Known rows, with every way that one mark hangs from another
D(L Q): [-0.17 -0.12  0.30  0.54  0.05  0.31  0.80 -0.40  0.14 -0.10 -0.24  0.46
  0.47  0.04  0.04 -0.04 -0.20 -0.46 -2.20  0.08  1.28  0.78]
N(B L P): [ 1.09  0.95  1.71  1.16 -0.24 -0.63  0.22 -1.15  0.13 -0.52  0.03 -0.27
  0.20 -0.23 -0.41 -0.47 -0.26  0.39  1.19  0.20  0.61 -1.73]
N(P(D)): [-0.88 -0.50 -0.12 -0.55 -0.88 -0.15  0.29 -1.55  0.20  1.73 -0.61  0.06
  0.63  0.46  0.54 -0.42 -0.04  0.17  4.12  0.13 -1.61  0.84]
D(Q): [-0.20  0.20  0.44  0.26 -0.16 -0.15  0.63 -0.58 -0.07  0.32 -0.25  0.24
  0.07 -0.09  0.03 -0.25 -0.41 -0.08 -1.24  0.01  0.24  0.51]
D(P Q): [-0.28  0.64  0.48  0.71 -1.09  0.01  0.70  0.18 -0.07  0.79 -0.34  0.66
  0.03  0.30  0.45 -0.95 -0.49 -0.86 -2.27  0.29  0.14  0.63]
D(L(J) P(N) Q): [-0.05  0.18 -0.15  0.47 -0.47  0.14  3.03 -0.01  0.36 -1.11 -0.99  0.77
 -0.13  0.81  0.50 -1.33  0.00 -0.99 -2.10  0.28  2.42 -0.11]
D(L(J)): [-0.36 -0.94 -0.15  0.04  0.72  0.19  1.01 -0.06  0.32 -0.74 -0.58  0.42
 -0.14  0.81  0.12  0.53  0.38  0.04  0.16 -0.05  2.05 -0.45]
L(D(P Q) N): [ 0.00  1.83 -0.72  0.66 -1.64 -0.11  0.49  0.19 -0.39  1.13 -0.76  0.98
  0.16 -0.17  0.39 -1.70  0.05 -1.31  0.15  0.87 -0.21  0.54]
L(N(B)): [ 0.56  1.29 -0.78  0.39 -0.84 -0.21  0.96 -0.48 -0.18 -1.24 -0.97  0.08
  1.16 -0.24 -0.75 -0.21  0.08 -0.37 -1.60  0.44  0.85 -1.61]
N(B L P(D(Q))): [ 0.11  0.78  1.87  1.15 -0.75 -0.67  1.23 -2.51  0.12  0.58 -0.67  0.07
  0.73 -0.08 -0.09 -0.79 -0.68  0.25  2.52  0.41 -0.21 -0.40]
N(L): [ 0.74  0.88  1.14  0.92  0.32 -0.23 -0.22 -0.26 -0.07 -0.70  0.37 -0.17
 -0.12 -0.36 -0.29 -0.25 -0.17  0.24 -0.21  0.04  0.32 -0.74]
P(D(Q) N(L)): [ 0.39  1.17  0.80  0.60 -0.37 -0.29  2.14 -1.72  0.01 -0.75 -0.44 -0.16
  0.41 -0.49 -0.02 -1.47 -0.47 -0.12  1.12  0.30 -0.24  0.26]
H(J U): [-0.98  0.78  0.15 -0.59  1.12 -0.88  0.71  1.61  0.36  0.70 -1.37  0.00
 -0.42 -0.08 -0.03  0.16  0.03  1.12  2.03 -0.34  0.76 -0.95]
V(Q): [-0.79 -0.50  0.49  0.43 -0.23  0.05 -0.37  0.74 -0.34 -0.02 -0.18  0.32
 -0.15 -0.08  0.21 -0.72 -0.10  0.56 -0.99 -0.09  0.68 -0.62]
P(N(L(D(Q)))): [ 1.22  1.65  1.00  0.94  0.39 -0.42  1.13 -0.62 -0.16 -0.79  0.45 -0.05
 -0.83 -1.12 -0.01 -1.80 -0.08 -0.20  2.42  0.44  0.50  0.00]
N(B P(D)): [-0.47 -0.37  0.32 -0.03 -0.84 -0.26  0.80 -1.61  0.26  0.95 -0.81  0.02
  0.74  0.36  0.17 -0.29 -0.12  0.05  3.83  0.36 -0.74 -0.14]
H(J U(N)): [-0.61  1.99 -0.31 -1.35  0.55 -1.11  0.52  2.38  0.39  0.85 -1.71  0.03
 -0.53 -0.70 -0.30  0.05  0.00  1.10 -3.18 -0.30  0.39 -1.90]
U(N(B L)): [ 1.54  2.31  1.06  0.65 -0.26 -0.58  0.13  0.39  0.01 -1.27 -0.20 -0.20
 -0.05 -1.08 -0.91 -0.24 -0.28  0.25 -5.66  0.35  0.76 -2.71]
L(D J N(B)): [ 0.33  0.79 -0.82  0.24 -0.01 -0.51  1.15 -0.39 -0.13 -0.76 -1.17  0.48
 -0.28  0.07 -0.31 -0.32  0.63 -0.14  3.50  0.69  1.53 -1.74]
L(J): [-0.34 -0.57 -0.02 -0.23  0.53 -0.31  0.80 -0.30  0.13 -0.31 -0.52  0.20
 -0.54  0.67  0.11  0.28  0.18  0.41  1.23 -0.12  1.04 -0.70]
H(U): [-0.11  0.63  0.09  0.00 -0.10 -0.61  0.18  1.71  0.16  0.88 -1.01 -0.02
  0.20 -0.32 -0.22 -0.26 -0.13  0.23  0.70  0.00  0.32  0.02]
P(D(L Q) N(B)): [ 0.02  0.10 -0.03  0.48 -0.43  0.32  3.09 -1.31  0.31 -1.32 -1.06  0.20
  1.10 -0.15 -0.04 -0.87 -0.19 -0.75 -0.05  0.58  1.34  0.29]
N(L(J)): [ 0.41  0.32  1.13  0.69  0.79 -0.54  0.64 -0.53  0.07 -1.00 -0.18  0.03
 -0.67  0.35 -0.17  0.08  0.01  0.65  1.17 -0.08  1.33 -1.44]
N(L(D(P Q))): [ 0.62  1.61  1.55  1.69 -0.44 -0.23 -0.16  0.34 -0.25  0.88  0.44  0.70
 -1.00 -0.40  0.48 -1.60 -0.27 -0.79  1.20  0.70  0.10  0.43]

Rows
[-1.05 -0.66  0.21 -0.01 -0.86  0.18  1.12 -1.92  0.33  1.62 -0.86  0.50
  1.10  0.51  0.58 -0.45 -0.26 -0.34  1.95  0.20 -0.33  1.60]
N(P(D(L Q)))
[-0.51  0.16  0.44  0.52 -0.23 -0.31  0.86  0.28 -0.05  1.25 -0.49  1.06
 -1.39  0.61  0.88 -1.04  0.06 -0.61  2.74  0.52  0.87  0.47]
L(D(P Q) J)
[-1.10 -0.04 -1.27 -0.89 -1.26 -0.56  1.53 -2.20  0.13  0.96 -1.93  0.36
  1.09  1.01  0.25 -0.48  0.29  0.18  3.97  0.22 -0.55 -0.45]
L(J N(P(D)))
[-1.27 -1.09  0.05  0.02  0.18  0.18  2.05 -1.39  0.32  0.31 -1.27  0.77
  0.36  0.98  0.45  0.19 -0.06 -0.05  1.59  0.19  1.26  0.90]
P(D(L(J) Q))
[ 1.39  2.18  1.22  0.43 -0.77 -0.88  0.00 -0.47  0.18 -0.33 -0.31 -0.25
  0.14 -0.84 -0.71 -0.59 -0.29  0.42 -4.12  0.26  0.24 -2.69]
U(N(B L P))
[ 1.13  2.63  0.65  0.70 -0.81 -0.31 -0.94  1.64 -0.17  0.75  0.29  0.48
 -1.14 -0.92  0.17 -1.45  0.10 -0.65 -2.82  0.74 -0.49 -1.05]
U(N(L(D(P))))
[ 0.10  0.59 -0.61 -0.14 -0.88 -0.80  1.65 -1.57  0.13 -0.56 -1.67  0.22
  0.76  0.67 -0.40 -0.27  0.23  0.22  1.22  0.22  1.31 -2.32]
L(J N(B P))
[ 0.51  2.10  0.88 -0.34 -0.37 -1.67  0.48  1.05  0.43  1.01 -1.68 -0.02
 -0.33 -0.38 -0.47 -0.66 -0.18  1.08 -1.99 -0.09  0.74 -2.37]
H(U(N(L(J) P)))
[ 0.98  2.05  0.86 -0.12 -0.80 -0.75 -0.54 -0.38  0.13  0.45 -0.08 -0.22
  0.00 -0.73 -0.35 -0.72 -0.20  0.44 -3.77  0.03 -0.61 -1.71]
U(N(L P))
[ 0.73  0.37  1.69  0.95  0.33 -0.93  1.08 -1.49  0.27 -0.84 -0.52 -0.07
 -0.33  0.47 -0.32 -0.14 -0.08  0.81  2.38  0.09  1.60 -2.42]
N(B L(J) P)
[ 0.20  0.22 -0.36 -0.06 -0.43 -0.01  2.28 -0.95  0.20 -1.18 -0.79 -0.25
  0.58 -0.20 -0.11 -0.83  0.02 -0.35  2.09  0.52  0.05 -0.45]
P(D N(B))
[ 0.69  1.22  1.48  1.28  0.48 -0.39 -0.19 -0.51 -0.24  0.42  0.53  0.27
 -0.87 -0.80  0.04 -0.90 -0.20  0.06  2.38  0.42  0.23  0.30]
N(L(D(Q)))
[ 0.54  0.41  1.05  0.74  1.13 -0.53  0.02 -0.19 -0.06 -0.22  0.20  0.25
 -1.55 -0.02  0.15 -0.31  0.39  0.50  4.83  0.28  1.01 -0.92]
N(L(D J))
[ 0.76  0.81  1.89  1.54  1.01 -0.82  1.18 -0.88 -0.04 -0.71 -0.26  0.45
 -1.32 -0.23 -0.19 -0.45 -0.10  0.37  3.51  0.53  2.12 -1.40]
N(B L(D(Q) J))
[ 0.44  1.14 -0.66  0.11 -1.40 -0.50  0.83 -1.30 -0.01 -0.30 -1.15  0.01
  1.34 -0.02 -0.53 -0.59  0.07 -0.21 -0.06  0.33  0.26 -1.60]
L(N(B P))
[ 0.23  0.41 -0.50 -0.01 -0.12 -0.18  1.59  0.75  0.13 -0.23 -0.32  0.51
 -1.45  0.41  0.76 -1.67  0.59 -0.75  3.75  0.57  0.81 -0.33]
L(D(P(N)) J)
[ 0.27  1.11  0.01  0.42 -1.19 -0.04  2.00  0.06  0.03 -0.38 -0.42  0.32
  0.03 -0.01  0.38 -1.87 -0.36 -1.08 -2.29  0.34  0.36  0.32]
D(P(N) Q)
[-1.20 -1.44 -0.25 -0.51 -0.16  0.04  1.33 -1.58  0.54  0.96 -1.18  0.47
  0.45  1.27  0.68  0.10  0.33  0.18  4.24  0.07  0.48  0.43]
N(P(D(L(J))))
[-0.76  0.55 -1.31 -0.68 -1.78 -0.25  0.73 -1.96  0.00  1.27 -1.41  0.16
  1.61  0.35  0.15 -0.80  0.12 -0.18  2.69  0.33 -1.63  0.24]
L(N(P(D)))
[ 1.38  0.96  1.06  0.92  0.73 -0.68  2.49 -0.76  0.20 -2.96 -0.47 -0.33
 -0.50 -0.08 -0.62 -0.71  0.06  0.39  0.70  0.20  2.45 -2.71]
P(N(B L(J)))
[ 1.08  2.39  1.16  0.44  0.17 -1.49  1.10  1.77  0.30 -0.74 -1.77 -0.01
 -0.37 -0.69 -1.06 -0.20 -0.22  0.82 -3.92  0.24  2.14 -3.33]
H(U(N(B L(J))))
[-0.36  0.45 -0.83  0.16 -0.34 -0.08  2.07 -1.08  0.05 -0.90 -1.58  0.76
  0.94  0.60 -0.24 -0.09  0.13 -0.37 -2.32  0.14  2.29 -0.55]
D(L(J N) Q)
[-0.21  0.31  0.37  1.00 -0.86  0.49  0.86  0.42  0.11  0.36 -0.39  0.88
  0.42  0.42  0.48 -0.75 -0.28 -1.19 -3.34  0.37  1.15  0.88]
D(L P Q)
[ 0.65  1.30  0.09 -0.53 -1.06 -0.63  0.20 -0.17  0.26  0.34 -0.68 -0.09
  0.24 -0.51 -0.45 -0.33 -0.13  0.19 -3.89  0.21 -0.07 -1.94]
U(N(B P))
[ 0.85  1.09  1.01  0.74  0.91 -0.73  1.97 -0.92 -0.02 -1.08 -0.11  0.15
 -1.43 -0.43  0.10 -1.48  0.10  0.21  3.67  0.32  1.50 -0.70]
P(N(L(D(Q) J)))
[-0.28  2.08  0.26 -1.09  0.05 -1.51  0.92  1.40  0.58  1.04 -2.04 -0.07
 -0.22 -0.58 -0.47 -0.15 -0.09  1.27 -1.86 -0.15  0.66 -2.89]
H(J U(N(B P)))
[ 0.79  1.37  1.09  1.41 -0.30 -0.09 -0.75  0.93 -0.21  0.56  0.65  0.46
 -1.05 -0.32  0.48 -1.35  0.14 -0.69  2.48  0.68 -0.16 -0.14]
N(L(D(P)))
[-0.41  0.31 -0.31 -0.31 -0.61 -0.06  2.37 -1.46  0.08 -0.07 -0.77  0.02
  0.54 -0.16  0.27 -1.22 -0.32 -0.34  1.31  0.28 -0.55  1.02]
P(D(Q) N)
[ 0.97  0.55  1.44  1.23  1.18 -0.63  0.55 -0.29 -0.02 -1.00  0.01  0.20
 -1.42 -0.14 -0.22 -0.20  0.30  0.44  4.60  0.53  1.88 -1.86]
N(B L(D J))
[ 0.97  1.13  0.79  0.85 -0.14 -0.24  2.11 -1.15  0.10 -1.87 -0.37 -0.43
  0.52 -0.53 -0.40 -1.12 -0.14 -0.04  1.93  0.54  0.35 -1.21]
P(D N(B L))
[-0.24  1.53 -0.04 -0.82 -1.50 -1.12  0.78  0.80  0.44  1.96 -2.18  0.02
  0.91 -0.59 -0.33 -0.67 -0.29  0.31 -0.84  0.44 -0.78 -1.06]
H(U(N(B P(D))))
[-0.77 -1.26  0.14 -0.01 -0.14 -0.05  1.84 -1.67  0.57  0.20 -1.39  0.43
  0.56  1.17  0.33  0.22  0.25  0.12  4.03  0.29  1.31 -0.55]
N(B P(D(L(J))))
[-0.93  0.81 -0.86 -0.41 -1.93 -0.41  1.36 -2.52 -0.08  1.58 -1.60  0.40
  1.71  0.24  0.16 -1.04 -0.29 -0.26  1.72  0.35 -1.37  0.74]
L(N(P(D(Q))))
